Each row comes from the steps of one walk. Every step used is in the known rows, and no mark comes twice. Write the walk behind each row, first mark first.
In the rows, zero is written as 128.
Known rows
zivag -> leve -> gimor: [126 134 137 149 159 126  83 170 126 160 143 141 130 124  87 116 124 104
 114 102  93  95 120]
bovad -> tupaz -> gimor -> leve: [107 106 191 125 146  88 114 149 142 122 133 140 172 119 129 134 111 124
  51 120  92 109 123]
gepifot -> zivag -> tuvi: [114 148  96 147 175 127  66 147 109 154 132 101 144 175 142 109 122 127
 115 116  99 139 107]
gepifot -> zivag -> leve -> gimor: [134 155 109 148 169 120  38 171 115 149 141 104 121 150 112 118 119 104
 118 112  97  98 119]
leve -> gimor -> gepifot -> zivag -> tuvi: [111 138  98 176 204 115  72 157 117 162 119 103 103 135  92 106 139 135
 143 121  45  44  65]
gimor -> tupaz -> bovad -> tuno: [103 178 156 137 149  63 152 172 150 102 116 111 106 157 110 155 104 117
  98 148 101 146 123]
bovad -> tuno -> gimor: [105 172 107 143 173 130 100 178 138  88  90 129 122 123 147 148  72 142
 126 129 102 169 110]
bovad -> tupaz -> gimor -> tuno: [ 55 130 192 140 123  91 120 147 142 111 112 136 129 140 117 156 120 105
  70 131  98 157 108]
gepifot -> zivag -> leve: [149 156 146 123 171 119  51 175 122 133 158  86 146 168 130 120 112 101
 101 124 125 163 131]
gepifot -> gimor -> tupaz -> bovad -> tuno: [ 86 182 106 127 147  34 141 169 144 118 108 114  96 160 120 152 109 119
 132 152  75 126 120]
leve -> gimor -> tupaz -> bovad: [101 148 124 157 126  69 129 157 152 149 117 118 108 129  72 139 125 100
  80 130  82  70 144]
gepifot -> gimor -> leve -> zivag: [150 102  81 116 181 111  74 144  96 158 144 135 155 134 141 130 117 130
 112 125 102 113 137]
tuno -> bovad -> tupaz -> gimor: [ 97 137 157 144 136  81  90 164 145 116 123 125 123 132 128 141 102 125
  67 139 100 169 120]
zivag -> tuvi: [105 125 126 146 166 132 110 146 122 161 134 139 154 150 118 108 126 127
 113 107  94 138 106]
gepifot -> zivag: [128 150  91 133 162 124  79 145 111 132 129  84 144 152 130 132 114 116
 103 129 131 165 143]
bovad -> tuno -> gimor -> gepifot -> zivag -> leve: [147 193 168 138 222 102  46 220 153  76 121  77  97 142 144 139  76 133
 138 148  75 136  68]
gimor -> tupaz -> bovad: [116 149 162 134 128  66 140 160 161 132 134 101 134 148  93 141 117  97
  63 142 107 136 154]
bovad -> tupaz -> gimor: [ 74 122 175 150 132  88 122 154 139 110 136 131 149 130 111 147 122 111
  61 111  98 124 119]
gimor -> tuno -> bovad: [130 150 115 114 148 123  97 151 132 144  96 125 106 142 126 133  97 124
 116 166 132 243 133]
bovad -> tuno -> gimor -> leve -> zivag -> tuvi: [134 136 120 151 216 145  49 182 114 112 114 153 133 153 185 126  71 165
 112 116  68 110  77]
leve -> zivag -> tuvi: [114 109 119 165 180 143  78 152  96 151 155 137 144 164 124 123 131 126
  96 102  95 119 104]
tupaz -> bovad -> tuno -> gimor -> gepifot: [128 181 160 155 192  79 132 182 174 109  75  98  76 114 114 155  80 152
 110 164  94 123  79]
zivag -> leve: [141 135 174 124 160 122  97 174 135 142 160 125 156 144 108 119 116 102
 100 114 120 161 130]
tuno -> bovad -> tupaz: [133 137 149 143 159  99 101 176 145 125 136 121 142 114 130 143 112 111
  95 126  96 208 128]
leve -> gimor: [106 128  85 158 150 133 111 140 115 155 115 140 130 108  86 127 126 119
 117 109 101  99 131]
tupaz -> gimor -> tuno -> bovad: [ 93 149 127 116 127 103  86 140 132 136  82 130  88 161 124 131  88 139
  91 176 138 201 126]
bovad -> tuno -> gimor -> leve -> zivag: [150 139 114 137 203 142  62 181 117  89 110 138 132 129 172 150  63 153
 102 130 100 135 111]
bovad -> tupaz: [107 123 168 148 153 109 131 165 140 119 148 126 170 109 112 149 132  97
  87 100  90 164 127]

Write each row's walk
[122 160 132 142 156  91  43 199 132 115 164  96 131 159 104 122 118  83
 108 115  62  84 133] : gepifot -> zivag -> leve -> gimor -> tupaz
[140 178 104 130 166 114  11 180 122 157 106 104  72 165 133 120  98 112
 134 157 104 174 111] : gepifot -> zivag -> leve -> gimor -> tuno -> bovad
[113 149  82 141 148 126  85 147 124 161  79 141  81 123 107 130 105 126
 132 154 106 175 125] : leve -> gimor -> tuno -> bovad
[115 175 129 143 161  91 148 147 135 135  94 118  97 147 117 150 103 138
 106 145 137 157 109] : tupaz -> bovad -> tuno
[157 156 126 141 192 107  74 172 136 118  92 122 101 142 168 157  62 157
  72 148 120 119 111] : tupaz -> bovad -> tuno -> gimor -> leve -> zivag
[112 128 194 150 167  67 111 178 161 109 126 110 109 108  98 142 115 130
  80 155  73 140  90] : tuno -> bovad -> tupaz -> gimor -> gepifot
[ 99 142 124 156 149 105  90 168 140 141  95 144  95 106 114 148 117 108
 119 134  68 173 109] : leve -> gimor -> tuno -> bovad -> tupaz
[140 117  86  98 166  99 105 136 118 168 122 138 168 119 134 115 113 133
 127 131  98 133 142] : gepifot -> gimor -> leve
[ 94 176 134 138 160 100 104 205 155  52 112 122 133 134 139 151  72 119
 115 132  65 158 124] : bovad -> tuno -> gimor -> tupaz
[127 147 195 130 177  83  61 176 138 117 148  76 111 164  98 120 114 121
  87 152 106  94  89] : tupaz -> gimor -> gepifot -> zivag -> leve
[165  96 125 125 181 140  84 146 104 138 152 133 166 131 131 133 111 128
  77 122 124 131 143] : gimor -> leve -> zivag
[115 188 121 149 161  94 113 167 157 118  71 114  91 136 143 154  69 146
  98 147 122 152 112] : tupaz -> bovad -> tuno -> gimor
[ 87 177 116 164 146  65 138 170 142 117  99 129  82 139  91 152 111 119
 114 136  72  79 114] : leve -> gimor -> tupaz -> bovad -> tuno
[100 153 114 125 127  36 129 157 153 151 126 104 126 150 105 140 123 102
  97 145  83 118 150] : gepifot -> gimor -> tupaz -> bovad
[139 126 173 154 188 113 102 183 143 152 146 125 116 103  59 117 135 109
 127 121  68  66  90] : zivag -> leve -> gimor -> gepifot
[114 143 163 131 149 103 105 170 147 124 113 127 121 125 137 151 109 105
 103 145  93 241 120] : gimor -> tuno -> bovad -> tupaz
[133  95 135 127 159 120  76 135 102 131 139 136 147 151 126 131 103 142
  50 132 131  91 133] : tupaz -> gimor -> leve -> zivag
[117 164 151 139 128  69 106 184 184 115 110  96 130 136 119 146  84 106
  54 144  93 131 154] : tuno -> gimor -> tupaz -> bovad
[111 181 122 161 227 113  62 194 139  94  96  94  96 151 154 127  86 159
 153 142  48 115  44] : bovad -> tuno -> gimor -> gepifot -> zivag -> tuvi
[ 87 135  98 146 142 133 112 137 119 157  92 146 110 119  91 136 124 112
 126 128 101 130 121] : leve -> gimor -> tuno
[ 98 150 116 122 148  74  91 167 140 144 106 130 110 127 147 148 115 109
 136 149  72 223 114] : gepifot -> gimor -> tuno -> bovad -> tupaz
[156 127 125 114 167 133  81 162 150 131 107 129 172 106 149 121  73 137
  82 129 107 142 147] : tuno -> gimor -> leve
[142 102 161 138 166  93  52 167 122 118 143 133 134 137 152 143  96 137
  41 140  98 135 121] : tuno -> bovad -> tupaz -> gimor -> leve -> zivag
[149  92 132 142 195 141  71 149 101 162 155 148 164 155 143 110 119 139
  88 110  92 104 108] : gimor -> leve -> zivag -> tuvi
[106 140 151 137 151 127  83 166 129 159 120 146 110 136  92 125 122  98
 123 122  93 126 110] : zivag -> leve -> gimor -> tuno
[108 148 139 135 139 104  95 193 164  86 130 111 160 125 123 139  87 101
  82 123  73 147 155] : tuno -> gimor -> tupaz
[162 150 183 129 200 102  70 188 139 125 162  71 133 146 102 122 124 106
 112 142  96 134  99] : gimor -> gepifot -> zivag -> leve
[106 182 172 153 155  58 112 199 153 119 128 129  83 155  93 141 108 105
 111 131  66  75 100] : zivag -> leve -> gimor -> tupaz -> bovad -> tuno
